What can hang from each mark
R: H
J: K L R
L: J
N: C Q
M: N
K: E
D: B J
Q: E J
E: Q
F: C

Every row comes from one small tree of marks. The marks that hang from a mark follow it in brackets, in alphabetical order. Every link used is in the known rows. Which tree was each row made from?
Known rows
D[B J[K L]]: [ -4.7  18.1 -30.9 -32.9  16.8  -1.7 -50.0  50.0  12.0 -51.6 -38.2  19.1
  32.6 -13.0   3.7 -23.0  28.1  22.5  21.9  14.5  22.4 -41.7]
E[Q[J[L R[H]]]]: [  2.3 -24.6  -4.5   9.5  23.8  -0.5  19.6   3.0  30.1  47.2 -22.5  -7.3
  -9.2  -3.2  -8.3  11.7   1.8 -17.3  27.5 -24.1 -34.9 -27.6]
L[J[K R]]: [-27.3  15.1 -32.0 -50.0  10.7  16.9  -7.3  -9.9  14.9 -26.9 -17.4   7.9
 -15.2 -12.1 -22.8 -14.1 -14.8 -17.1  12.8  40.0  27.1  49.4]
Q[E J[K L]]: [ 14.0  -8.2  17.5  20.9  -7.8 -32.8  -9.5 -14.6  -4.7  10.2   0.4  30.7
  -9.0   5.4  38.9 -13.8  28.7   5.9  -9.5   9.0  24.6 -19.0]
D[B J[K[E[Q]] R[H]]]: [-34.3  54.7  -9.9 -30.5   9.0  -1.0 -30.3   1.7 -15.8 -40.1 -49.7   7.8
  13.1  23.4 -24.5   5.7 -32.9   6.5  30.2   0.6 -16.3 -42.8]
Q[J[K R]]: [-25.5 -19.8 -16.4 -25.1 -19.2  -1.2  -0.7  -1.2   0.4   3.2   5.8   2.5
 -20.8  -3.6  -8.6 -10.3  -7.2  -6.3 -24.3  15.1  19.1   9.5]
M[N[Q[E J]]]: [  2.7  -4.0  58.8  26.8 -10.3 -40.9  11.7 -13.9  -5.4  55.9  75.4 -45.7
  12.3  12.0  -5.7  -2.8 -12.7  -0.3   3.1 -13.3 -13.6  26.7]
N[C]: [ -1.9  -4.4  13.9  -3.9  24.4   4.5  20.7  55.7  12.4  -5.1  32.7 -15.3
  22.7   5.9  -7.2  -0.1  26.6  27.6  -7.0  15.7 -16.3  28.6]
N[C Q[E J[K]]]: [ 34.5 -32.0  11.1  51.0   7.7 -27.7  -7.9  25.4 -11.2  26.2  65.0 -19.1
  31.0  41.1  24.5   7.1 -39.5  25.2 -50.5  11.9  -9.6   6.7]
D[J]: [-33.5   6.8  28.8 -12.2  52.0   9.2   9.0  30.5   6.2 -10.0  14.5 -11.5
  14.2 -18.5 -43.8  -4.7  35.7  32.2  17.5  47.8  -9.7  14.5]
M[N[Q[J[L R]]]]: [ 28.0 -34.7 -16.0  -9.0 -33.8  -6.1   4.1  -7.0  11.9  44.5  35.0 -56.6
   4.1  -8.4  -8.0  -6.7 -16.5 -29.3  -0.1 -45.5 -16.1  23.3]
E[Q[J]]: [-31.6 -16.5  30.8  35.8  44.4   8.3  10.2  18.2  31.9  47.2  23.2  -1.7
  12.1 -15.8 -22.2  17.5  25.1  31.1  20.5   6.1 -14.0  -8.3]
J[K[E] L R[H]]: [ 13.1  37.2 -22.3 -49.6 -27.9   2.9  13.6 -16.7 -26.4 -51.3 -68.1  25.2
 -29.9  -3.8  13.7 -11.7  -6.9 -52.7   8.3 -15.2  13.6 -11.1]
Q[J[K]]: [-28.8 -15.5  14.3   7.5  15.7 -13.2   4.3  15.5  10.1  -3.6  11.9  17.9
  -9.2 -17.0  -4.2 -14.1  16.5  16.0 -11.4  35.7  20.3 -11.5]
K[E[Q]]: [-33.6  41.8  43.2  15.0  23.7  30.9   9.4  -4.0  -5.3   1.2   1.7  15.1
  15.0 -17.1 -16.5  25.0  35.1  25.2  27.0  -1.0   2.1  16.2]
E[Q]: [-32.5  18.2  31.4   5.5  47.7  20.3  12.1  43.7  20.0  22.3  23.3   1.0
  28.5 -29.9 -24.3  13.6  30.8  23.7  25.7  -3.2   1.4  16.6]
M[N[Q]]: [ -3.5  12.5  32.7 -10.7   3.4  -9.3  17.1  31.3   3.9  19.9  60.3 -49.0
  26.2 -23.4 -26.5  -9.5  -7.0 -11.1  12.9 -17.8  -2.4  43.1]
D[B]: [-56.5  33.6  30.5 -46.9   6.6 -13.1 -11.4  56.5  16.2 -12.0   4.9   5.9
  32.0  -3.1   0.0 -16.1  38.2  17.1  29.4  19.0  20.5   8.9]
N[C Q[J[K R]]]: [ 30.9 -53.7 -45.5   7.3 -10.7   3.6  -8.1  34.6   1.9  16.8  45.1 -39.2
  20.6  25.4   1.6   7.3 -58.1   4.5 -58.8  -4.2 -13.1  17.0]
F[C]: [-47.1  11.6  49.7 -22.8  13.8   8.6 -15.9  -4.0  -6.0 -14.5  32.8  -5.4
  -3.0 -21.1 -29.8 -18.3  31.2  43.3   0.1  36.0  -6.4  -1.9]
K[E[Q[J[L]]]]: [ -3.8  -0.5  19.4  42.4  15.4  26.7   1.4 -30.7  10.9  20.4 -19.1  19.1
   1.1 -12.6   3.9  26.4  43.6  24.2  27.5  -8.9 -10.1 -18.6]

Write each row's tree
[ 15.1  -2.7   6.1 -10.4 -22.8 -47.2   9.6 -28.5 -13.1  14.7 -23.1  15.6
 -33.7  28.3  31.1 -14.6 -11.7 -36.4  -5.5  -4.3  -0.5 -24.5] : Q[E J[K L R[H]]]
[ 18.1  38.9 -27.4 -23.2  -9.6  16.8   5.8 -11.9 -17.1 -30.8 -64.9  26.2
 -14.7  -8.8   7.4   7.4 -14.8 -42.0  18.6 -40.8   3.2 -23.1] : J[K[E[Q]] L R[H]]
[ 63.0 -48.8 -62.3  18.8 -33.4  19.9 -20.2  -2.9  -8.9  -2.1   4.0 -23.3
  10.6  26.8  26.5  14.4 -41.8  -3.9 -50.3 -23.9 -12.3   2.3] : N[C Q[J[K[E] L R]]]
[ 10.9  33.3 -11.3 -16.2 -12.3  21.6  -8.6  -0.6 -16.5 -55.6 -41.6  41.6
  -3.6 -30.4  22.0 -10.5  38.9  -4.9   5.3   0.5  41.8  -5.4] : J[K[E] L]
[ 11.0 -17.9 -26.1   8.5  16.6  -2.4   6.1   8.3  21.1  22.6 -31.4   9.2
 -11.5  -9.8  -0.7   4.7 -15.6 -19.8  13.0 -27.5 -13.6 -42.4] : E[Q[J[K L R[H]]]]
[ 16.4  33.4 -15.7  10.8   5.4  33.8 -16.8   2.2  -7.3 -36.0 -39.6  42.3
  10.8 -35.6  16.4   8.5  29.8   5.8  15.3 -26.2  31.3 -18.5] : J[K[E[Q]] L]
[ -1.9  -4.6  -5.8  16.1 -11.5  36.2  -3.0 -43.5   2.6  25.0 -24.4   6.1
  -8.1  -2.1   0.9  28.5  24.6   6.3  16.8 -27.7 -12.5  -0.6] : K[E[Q[J[L R]]]]
[-24.9  -2.2  -9.3 -15.7 -35.3   9.3  -3.4 -41.1 -18.9 -11.7 -10.9  12.8
 -29.8   4.7  -2.6   1.9  -3.4  -3.1 -21.6  14.8  16.9   8.2] : Q[J[K[E] R]]
[  7.5  -5.0 -17.7 -13.1 -25.3 -10.7  12.1 -39.7 -10.3 -18.6 -57.2  20.5
 -42.9   9.2  15.1  -8.5  -5.2 -35.6   2.0   0.8  -3.0 -34.5] : Q[J[K[E] L R[H]]]
[ 31.2 -40.0   9.5  36.1   0.4 -18.6  15.2  22.5  16.8  38.9  72.8 -64.3
  23.8  16.2 -14.0   1.6 -24.9  13.3 -13.3 -19.3 -45.1  17.5] : M[N[C Q[J]]]
[ 18.8 -12.8 -12.7 -11.9 -42.0 -20.4 -14.2 -31.4 -14.8  17.7  -4.2  16.1
 -21.6  17.6  35.2 -10.7   5.3 -16.3 -22.7 -13.4  22.5   1.7] : Q[E J[K L R]]
[-29.1  34.0 -22.3 -40.0  -6.5  27.3  -9.5 -48.5  -4.2 -42.3 -35.0  17.8
 -24.7  -3.9 -16.3  -1.8 -12.5 -14.8  15.3  38.7  24.4  48.9] : L[J[K[E] R]]
[-22.7  46.7  16.1   8.6  15.4  26.7  -6.5   6.1 -16.4 -30.7  -8.1  33.1
  11.3 -25.7  -7.7  11.9  13.9  19.6   7.2  -1.2  28.4   0.6] : J[K[E[Q]]]
[ 12.7  17.3 -31.0 -61.8  -9.8 -11.1  15.1  26.6  -4.7 -33.7 -49.7  12.9
 -19.2 -14.4   6.8 -25.4 -10.5 -56.6   4.2 -14.2  15.7  -9.3] : J[K L R[H]]
[-19.7   7.9  34.7 -10.1 -14.6 -53.8  20.2 -25.9 -20.5  19.1   5.1   9.4
 -32.4  37.0   9.2 -12.0 -26.3 -24.1 -12.9  17.6  -3.0  -7.7] : Q[E J[K R[H]]]
[ 59.7 -44.9 -35.5  47.4  -2.4   9.2 -15.9  12.3   0.4  -8.6   9.0  -8.5
  21.4  16.6  29.7  11.4 -22.2  15.0 -37.6  -3.0 -10.8 -17.2] : N[C Q[J[K[E] L]]]
[-34.3   8.8  41.4  42.9  22.7  21.9   9.2 -28.4   4.3  23.4   2.2  13.4
   0.5  -5.8 -14.0  28.3  30.6  33.7  21.6   9.8 -12.2  -5.0] : K[E[Q[J]]]
[  7.0 -10.0  -7.0  17.4  -9.4   4.9  -6.9 -27.6  -0.4 -22.7 -33.9  36.2
 -19.7 -14.6  22.4  -5.2  35.1   6.9  -2.2  13.4  21.7 -29.4] : Q[J[K[E] L]]
[ 67.3 -27.1 -24.2  45.1 -27.9  -5.8  -7.2  -9.6  -2.8  -2.1  26.9 -33.5
  12.9  12.5  16.0   2.7 -24.8   3.8 -19.0 -41.7 -24.1  -9.5] : M[N[C Q[J[K[E] L]]]]
[ 48.0 -23.1  -8.7  19.7 -46.1 -31.9  -5.8  -7.6 -18.4  36.6  75.5 -56.6
  12.1  43.2   8.9   0.8 -60.1  -5.4 -41.0 -45.2 -24.9  28.7] : M[N[C Q[E J[K R]]]]
[ 27.3 -32.8 -10.6  47.3   5.2   4.3  -6.7  15.0  -8.2  -4.7  33.2 -15.7
  21.2  23.0   9.8  14.3 -34.6  26.1 -44.5  16.9 -13.5  -3.5] : N[C Q[J[K[E]]]]
[-41.3  19.2  11.7 -46.3  38.8 -10.2  33.2 -12.8  27.7  -0.4 -27.8 -11.4
 -24.5   6.0 -35.7  -9.8 -13.4 -34.7  46.8  51.5 -20.0  38.6] : L[J[R[H]]]
